Each row comes from the steps of one walk. Every step used is in the known rows, and no mark comes twice. Write the walk behind each row, first mark first.
Known rows:
D C E: [  4  10 -18  24   5  -4 -48  32 -15 -24 -19 -29   7  16  23   8  -8  12
  -6   2  36   3  15 -12  -7  11   1  26   1  18 -21  -4 -47   9  20  12
 -15  -8 -21 -32 -43 -17 -13  32   4 -16  -4  44]
P D C E U: [ 10  11  11  14   8  15 -12  -1 -26  -9  -7 -38  19  44  20  21 -14   3
  -5 -13   6  10  25   2  -2  14  -5  26  -8 -11 -13   9 -30 -11   6  -7
 -12  -7  -2 -28 -27  -6 -10  21   0 -10  -1  26]
N U: [ 10  -5  -4  15 -30  -2   6   7  -9  27  20 -18  -7  13   4 -10 -17  25
 -13  10  17   6 -34 -15   9   9  -2 -26  -4  17  20 -33 -21   2 -16  -1
 -16 -21 -23 -15   3   5  -8  25 -14   8 -23 -20]
N U X P: [ 15 -46  -9  18  -4   1  11  10  13  19  49  27 -42  29  15 -20  10  11
 -20  16  22 -28 -22 -18  -3   6   4 -23  -1  26  17 -25 -24   8  30  23
 -15   0  -7 -14   8  10   8  19 -24 -22 -22 -21]
N U J C: [ 22 -20   4  19 -16 -18  38  19 -19  21 -13 -20 -14  14  10 -14 -13  19
 -22 -16  65 -21 -44 -12  15  12  31 -33   8   7  -2 -37  30   7 -10  13
   2 -21  -2  -4   0   7   4  50 -14  32 -16 -24]
N U X P D: [ 28 -41  10  16 -11  19  18 -14  19  22  36   7 -42  40   0 -30  18  11
   5  11  28   2 -17 -15 -22  17   9  -6  -9 -16  10  -6  -8  -9  20  19
 -11  -2  -3 -14  16  20  17  34  -4 -20 -30 -17]
X P D C E: [ 14   2 -14  20  -1  14 -41  22  -4 -11 -27 -26  -5  31  15  -4   2   4
   0  -3  37   3  22 -11 -22   7   9  32  -6   2 -15   9 -40   0  41  18
 -10  -3 -24 -36 -37 -13  -2  35   5 -38 -15  40]
X P M C E: [ 16 -15  -8   5   2  16 -60  44   2  -9 -14 -29  11  11  15 -26   0  20
  -4 -14  16  -1  23 -18 -27   2  -6 -20 -16  23   3   5 -11   9  52  18
 -20   3   8 -18 -21  -7  -6   5 -21  17  -6 -22]
D C: [  5   3 -18  28  -8  -7 -16  17 -10   1 -12 -17   1  10  18   5   6   5
 -11   9  37   1  -4 -15  10  24  -8  11  11  26 -15 -54 -32   6  16   5
 -10  -2 -14 -15 -18 -13   5  34   1  -5   9  27]
C E: [ 14  16   4  20  -5   9 -32  25  -8 -12   4 -31  -3   3  25  -3 -11  21
  -8   0   9   7   1 -19 -17  10   1  11  -7   7  -5  -1 -38   0  -5  17
 -12 -14 -15 -18 -33  -5 -20  16   5   3 -19  27]
D C E U J: [ 24 -11   2   2   2  -2   4 -12 -33   8  14 -31  13  22  13  27   2  20
 -17 -28  21 -17  -1  19   4  -3  19   0   5  16 -14  -5 -14   3   5   6
  -4 -24   8  -8 -31  -9 -41  23 -19  -2   0   3]
J C: [  9   3   6  38  -6  -8  19  32   0   3 -21 -20 -13   8  35 -20 -13   1
 -19  -2  43  -8 -27 -25  15  31   0 -14   3   5   2 -47  20  -4  -7  12
   4   6  -5 -10   8   3  24  33   7  37  -4   3]
M C E U: [ 16   4   8   8  12  17 -10  18 -23  -5  16 -38  18  30  22   3 -16  11
  -3 -12 -11  -5   8  -2   3  10 -25 -10 -15   1  11   4 -10  -6  -1  -4
 -21  -9  15 -24 -22  10 -24   0 -22  23  10 -13]
P X: [ 13  27  -4  29 -33  13 -19   6  18 -16   8 -10 -22   2  23  -9  -1  -3
 -14  19   3  33 -15   2 -18  44 -20  -2  18   5  -1 -59  12  10  -5  -2
  -7  -3 -11  -6   0 -28 -25   4   8   3 -12  10]
J C E U X: [ 11 -22  13  32  29  -1   6   9 -11 -25  34  13 -18  33  38   9  -7   6
 -14  -4  10 -13   8  -9  -7  21  -6  15   0  -7  -8  -8  -7   0  -7   9
  -6   2  17  -8   1   4  -3  21   2  13   3  23]
X P M C: [ 17 -28  -9   6  -7  15 -34  28  12  10  -1 -19  11   5   8 -41  17  12
  -7  -5  22  -1   5 -19  -8  14 -10 -43 -13  33  13 -35  23   4  52  13
 -17  17  20  -4  15   3  15  -3 -32  37   6 -52]
N U E C M: [ 11  11 -13  23 -10  -6 -30 -22  21   5  10 -14  20  -9  20 -38 -31   3
 -45  -4  -1  -3 -51  26 -12  -3 -26 -18 -28  -8  28 -24 -14  -8  -2   2
 -23 -10 -16 -13  40  28  14  16 -17   8  22 -21]
C E U: [ 12  10  14  14   7  10  -5   6 -21  -1  17 -30  15  27  31  16 -22   8
 -14 -17 -17  -4   8  -2  -7  12 -10   4 -10   2   2   1 -28  -7 -15  -3
 -10 -11   4 -19 -20   2 -22   3 -14   3  -2   9]
N U E C: [ 14   1 -11  22 -29   2 -13 -20  25  13  19 -32 -16  13  -6 -26 -30   8
 -39  18 -20  -1 -53  14 -13   1 -19 -27 -38  27  29 -31 -13  -8  -4 -11
 -14   8 -21 -17  22  29  25   6 -16  -6   9 -19]
X P D: [ 34 -14  11  19 -23  30  22  -6  20  30   8 -22 -18  33   6 -25  16   7
   0  -6  22   3 -15 -14 -23  22   2  -7 -16  -7   1 -16  -7 -20  20  15
  -4   2  -5 -13   6  12  23  21  -7 -10 -24 -13]
P D: [ 32  -5  16  21 -22  23  22 -16  11  18   5 -33  -6  23   7 -22  10   7
   9   5  20  27 -14 -14 -16  31  -3   1  -9 -25  -6 -19  -3 -20 -17   3
  -5  -5  -3   2  14  14   8  28  15  11 -19   2]
X P M C J: [ 22 -16 -14   5   0   2 -60  32  19  25 -22 -17   0  -5   6 -36  27  10
 -24 -23  24 -39   0   3  -4 -10 -22 -30   9  14  -8 -18  28   1  43  20
 -20   4  17 -14  22   1   6  -7 -39  42  10 -56]
M C: [ 25  -9  -9  13  -9  12  -3  31   4   6  20 -33   8   2  13 -32  10  18
   5  18  20  11 -24 -19   5  26 -35 -42  -5  12  20 -41  12   3   2   4
 -17   4   7  -7  -7  17 -10   9 -16  46  19 -31]
N U X: [ 11 -33  -5  22  -7 -10   3  -5   6   6  57  27 -27  17  14  -7   6  21
 -13  27  27   4 -22 -14   0  13  -2 -11   3  13   8 -31 -21  10  -5  11
 -23 -14  -2  -2  14   2  -5  32   1   3 -14  -3]
E C: [ 23  12  -3  24 -30  10 -19 -13   9  17  13 -40   6  -1  18 -29 -22   7
 -27   3 -21  12 -25 -12  -9  33 -26 -13 -13  21  -7 -39  -6 -11 -29   8
  -2  12 -11 -13   5  10  30  -9  -4   1   1  -7]
J C E U N: [  7  17   7  17   2 -10  14  19 -29  -8  12 -15  21  36  21   1 -25   9
 -12 -20  18 -27  -7  18  11  23   9  -1 -22  16 -10 -10  19   2  16   9
 -23 -14   7  -8 -28  11 -35  12   3   6  20   1]
X P M: [ 12 -22   2  16 -17  11 -31   9  10  24 -17   2   1   7  19 -23  -2  12
 -26 -24  13  -2  15 -16 -17  15  14 -19  -8  32  -4 -32 -11   0  41  19
  -5  17   7   3  22 -20  23  -6 -23  12 -17 -25]

Write each row's walk:
[ 26 -14  18  20  -1  -7  46   8 -25  12  -8 -20  -6  18  24  -3 -12   6
 -23 -29  40 -27 -24  -5  15  21  22 -22   9   0  -4 -33  40  -5 -10  11
   8  -3  19  -1   1   4   1  32 -13  40   5 -15] -> E U J C
[ 22  -2  -9  19   0  -2 -35  10  14  21 -32 -29 -14  19   6 -10  26  -3
 -18 -12  42 -36  -7   5  -1  -6  -7  23  16  -7 -31 -14  -6  -5  33  20
 -11  -2 -15 -29   2  -5  14  27 -18  -5   1   3] -> X P D C J
[ 16  22  -8  26  -9   2 -32 -19   6  11   7 -22  36 -18  37 -36 -23   2
 -36 -17  -4  12 -32  11  -9  21 -32  -6  -5 -16  -4 -39  -8  -7 -21  19
  -7  -3  -8  -9  26   8  16   3  -4  15  18 -18] -> E C M
[ 25  16  -8  19 -13  -7 -46  -4  17  28  -1 -46  -5 -13  16 -23  -3   0
 -41 -17 -11 -31 -26  11   4   1 -30   2  10   3 -23 -21   4  -8 -26  17
  -3   5 -14 -20   8   4  21 -15 -18  11   7 -22] -> E C J
[ 21   8  -8  27 -24   7 -11 -16  29   5  15 -32 -12   2   5 -28 -20   2
 -33  12 -21  -7 -42  10 -14  15 -25 -22 -36  25  20 -32 -12 -14  -7  -8
  -5  17 -14 -10  20  26  36   4  -8  -4  24  -7] -> U E C
[ 17 -23   4  22  23   6  -9 -14  -6 -20  26  11 -16  44  20  20  11   0
  -2   1  16   2  23   2 -18  20  -9  27   0  -9 -19   4 -26  -2   9   3
  -9  -3  14 -11  -7  -1  -1  27  11 -12   5  36] -> P D C E U X
[ 25  -5 -12  11  -4  -2 -37  28   7  18   2 -37   2  -5  13 -27  25  11
 -15  -2  22 -31 -22   4   8   0 -33 -27  18  -5  -4 -20  21   0   5  18
 -19  -6   4 -17  11  11  -9   3 -27  53  18 -33] -> M C J
[ 26  10 -13  25 -12  -6 -41  -9  33  16  -6 -37 -18 -11   2 -20  -2  -5
 -49  -4 -12 -45 -39  27  -7 -15 -31  -9 -12   5  -6 -18   5 -13  -6   8
  -9   8  -8 -17  28  23  19  -3 -23  16  23 -20] -> U E C J
[  7  12   4  37  10 -13   2  24  -3  -4 -26  -7  22 -12  51 -32 -22   3
 -26 -24  49  -7 -29  -8   4  27  -8   4   8 -31   2 -40  15  -2  -3  22
  -2 -12  -4  -6  25   4  10  35  -1  48  12   0] -> J C M
[ 30 -19   5  27  -9 -15  37  18 -10  10 -16 -25 -12   6  24 -16  -4   8
 -21 -15  61 -21 -33 -11   9  21  26 -19   8   6  -9 -44  32   2  -2  20
   7  -7   4   2   0   7   7  45  -5  45  -7  -6] -> U J C
[ 18 -42  -1   6   7  16 -22  11   9  11  18  10   4  24  13 -31  24  11
  -7 -12   9  -8  18 -11  -5  20 -21 -39 -12  26  13 -33  26   3  54   7
 -17  22  37  -2  23   2  10  -3 -32  35  12 -59] -> E U X P M C
[ 39 -20   4  -6  -1   5  10  -6 -26  12  30 -39  14  18  10   7   5  19
 -11 -26  15 -14  -5  18  -4   0   9 -28  -4   9   1   3   5  -1   4   8
 -13 -23  20  -7 -23  11 -47  12 -27  24   3 -31] -> M C E U J
[ 11   2  -9  29   2   2 -23  -2   0   3 -26  -3  19  12  31 -25   3   0
 -15 -17  48   3 -10   5  -7  15  -5  21   2 -27  -6 -25 -24  -3  32  24
 -10 -12  -8 -19  16  -1   9  42  -4  -3  14   7] -> X P D C M
[  9  -1   6  15  11  20 -13   6 -19  -2  -5 -30   7  56  18  17 -11   0
  -9 -31   2  -4  24   4 -10   7   2  21 -12  -5  -4   9 -30  -9  22  -3
 -12  -1  -2 -40 -26  -6  -5  17 -15 -26  -1  14] -> X P D C E U
[ 35 -13  13  -3  -4   3  20 -17 -30  17  26 -38   9  16  15  20   0  19
 -17 -33  10 -17 -13  12  -6   0  19 -15  -2   6  -6  -2  -9  -1  -9   9
  -4 -24  15  -1 -29   3 -46  16 -20   8  -3 -11] -> C E U J
[  1  13   3  19  12   4 -20  12 -26 -11   0 -33  16  34  28  26 -22   4
 -10 -19   1  -2  20  -1   7   9 -10  20  -5  10  -7   1 -37  -4   2  -4
 -12 -10  -2 -30 -32 -12 -18  15  -6  -9   7  26] -> D C E U
[ 10 -36   7  14  10   7 -38  -2   4   0   9  18 -11  24  24  -6   0   9
 -23 -28   6 -13  42  -9 -32   4   9  -8  -7  28  -7 -10 -14  -2  48  16
 -13  14  23  -3  12 -20  13  -5 -21 -11 -11 -19] -> C E U X P M
[  2  13 -18  31   6 -13 -34   6 -16  -7 -17  -4  34 -13  39 -12  -7   5
 -23 -12  44   1 -14   2   6  16 -16  14  11 -12  -4 -43 -35   3   9  19
 -14 -13  -9 -12  10 -11  -5  36   1  17  21  19] -> D C M
[ 20  -8  -1  15  -7 -12  -6  31 -20  -5 -22 -33 -15  18  13  -7 -19  18
 -15 -17  49 -17 -20 -11  -7  -3  29  -1   0   1  -6   7  -1  13  10  17
  -8 -29 -11 -21 -32  -2 -16  42 -10  14 -27   2] -> N U J C E
[ 23   0   5  22  -3  -8  -4  32 -15 -15 -21 -33  -8   9  22 -10 -12  15
 -16 -20  53 -17  -9 -11 -13   9  26   0   0   3 -11  -1   2   6   5  22
   3 -15  -3 -13 -33  -6 -15  33  -2  20 -19  16] -> U J C E
[ 25 -35 -13   3  10   1 -61  20  24  13   0   1 -12  -2  11 -34  39   6
 -23 -18  27 -45   4   6 -12  -8 -23 -20  11  12  -8 -21  31   4  41  30
 -19  12  22  -9  30   2   8  -5 -37  40  12 -52] -> U X P M C J
[ 15  12   3  15 -17  -4  27  -5 -21  13  34  -9  26  25  17  -1 -10  19
 -12 -15   4 -17 -22  21  24  31  -1 -17 -20  28   1 -34  14  -4   0   6
 -23 -13  15   6 -10  15 -36  -1   1   5  24 -14] -> E U N
[ 15 -38   8  11  26   4 -27  -1  -9 -16  39  15   0  26  26   3   8  13
  -7  -3   0  -1  30  -3 -13  11 -14  -9  -4   8  -4  -7  -1   0  16   4
 -19   4  34  -1   7  -1 -12   6  -5  20   9  -8] -> P M C E U X
[ 10 -20  -1  24  29  -2 -12   0 -12 -25  35  17  -9  33  32  23   7   4
 -10   3   9  -9  18  -4  -4  18 -11  21   6   7 -18 -12 -30   4  15   7
 -11   1  10 -16 -13  -8  -9  23   4  -9   8  28] -> D C E U X
[ 31 -32  15  20   6  28  14 -14  12   4  32   2 -29  51  15 -11  10  -1
   1  -8  11  -3   9  -4 -24  17   1   6 -14 -21  -5  11 -13 -14  21  16
  -9   2   9 -18  -4  13   7  20  -5 -28 -18   1] -> C E U X P D
[ 16 -27 -12  27   1   8   0   2  12   1   0   1 -24  36  11 -12  25   2
   2   9  47   4   9 -10 -11  20   4  19   2   6 -17 -28 -18   0  44  12
  -6  11  -7 -21   1  -3  29  40   5 -29  -5  31] -> U X P D C
[ 17 -31  -9  10  10  13 -64  37   9 -16   3  -6  -5  11  15 -27  10  14
  -3  -5  25  -4  25 -16 -27   4  -8 -16 -14  20   1   6  -3  15  59  23
 -19   6  14 -15 -16  -5 -12   3 -18  11  -4 -15] -> U X P M C E
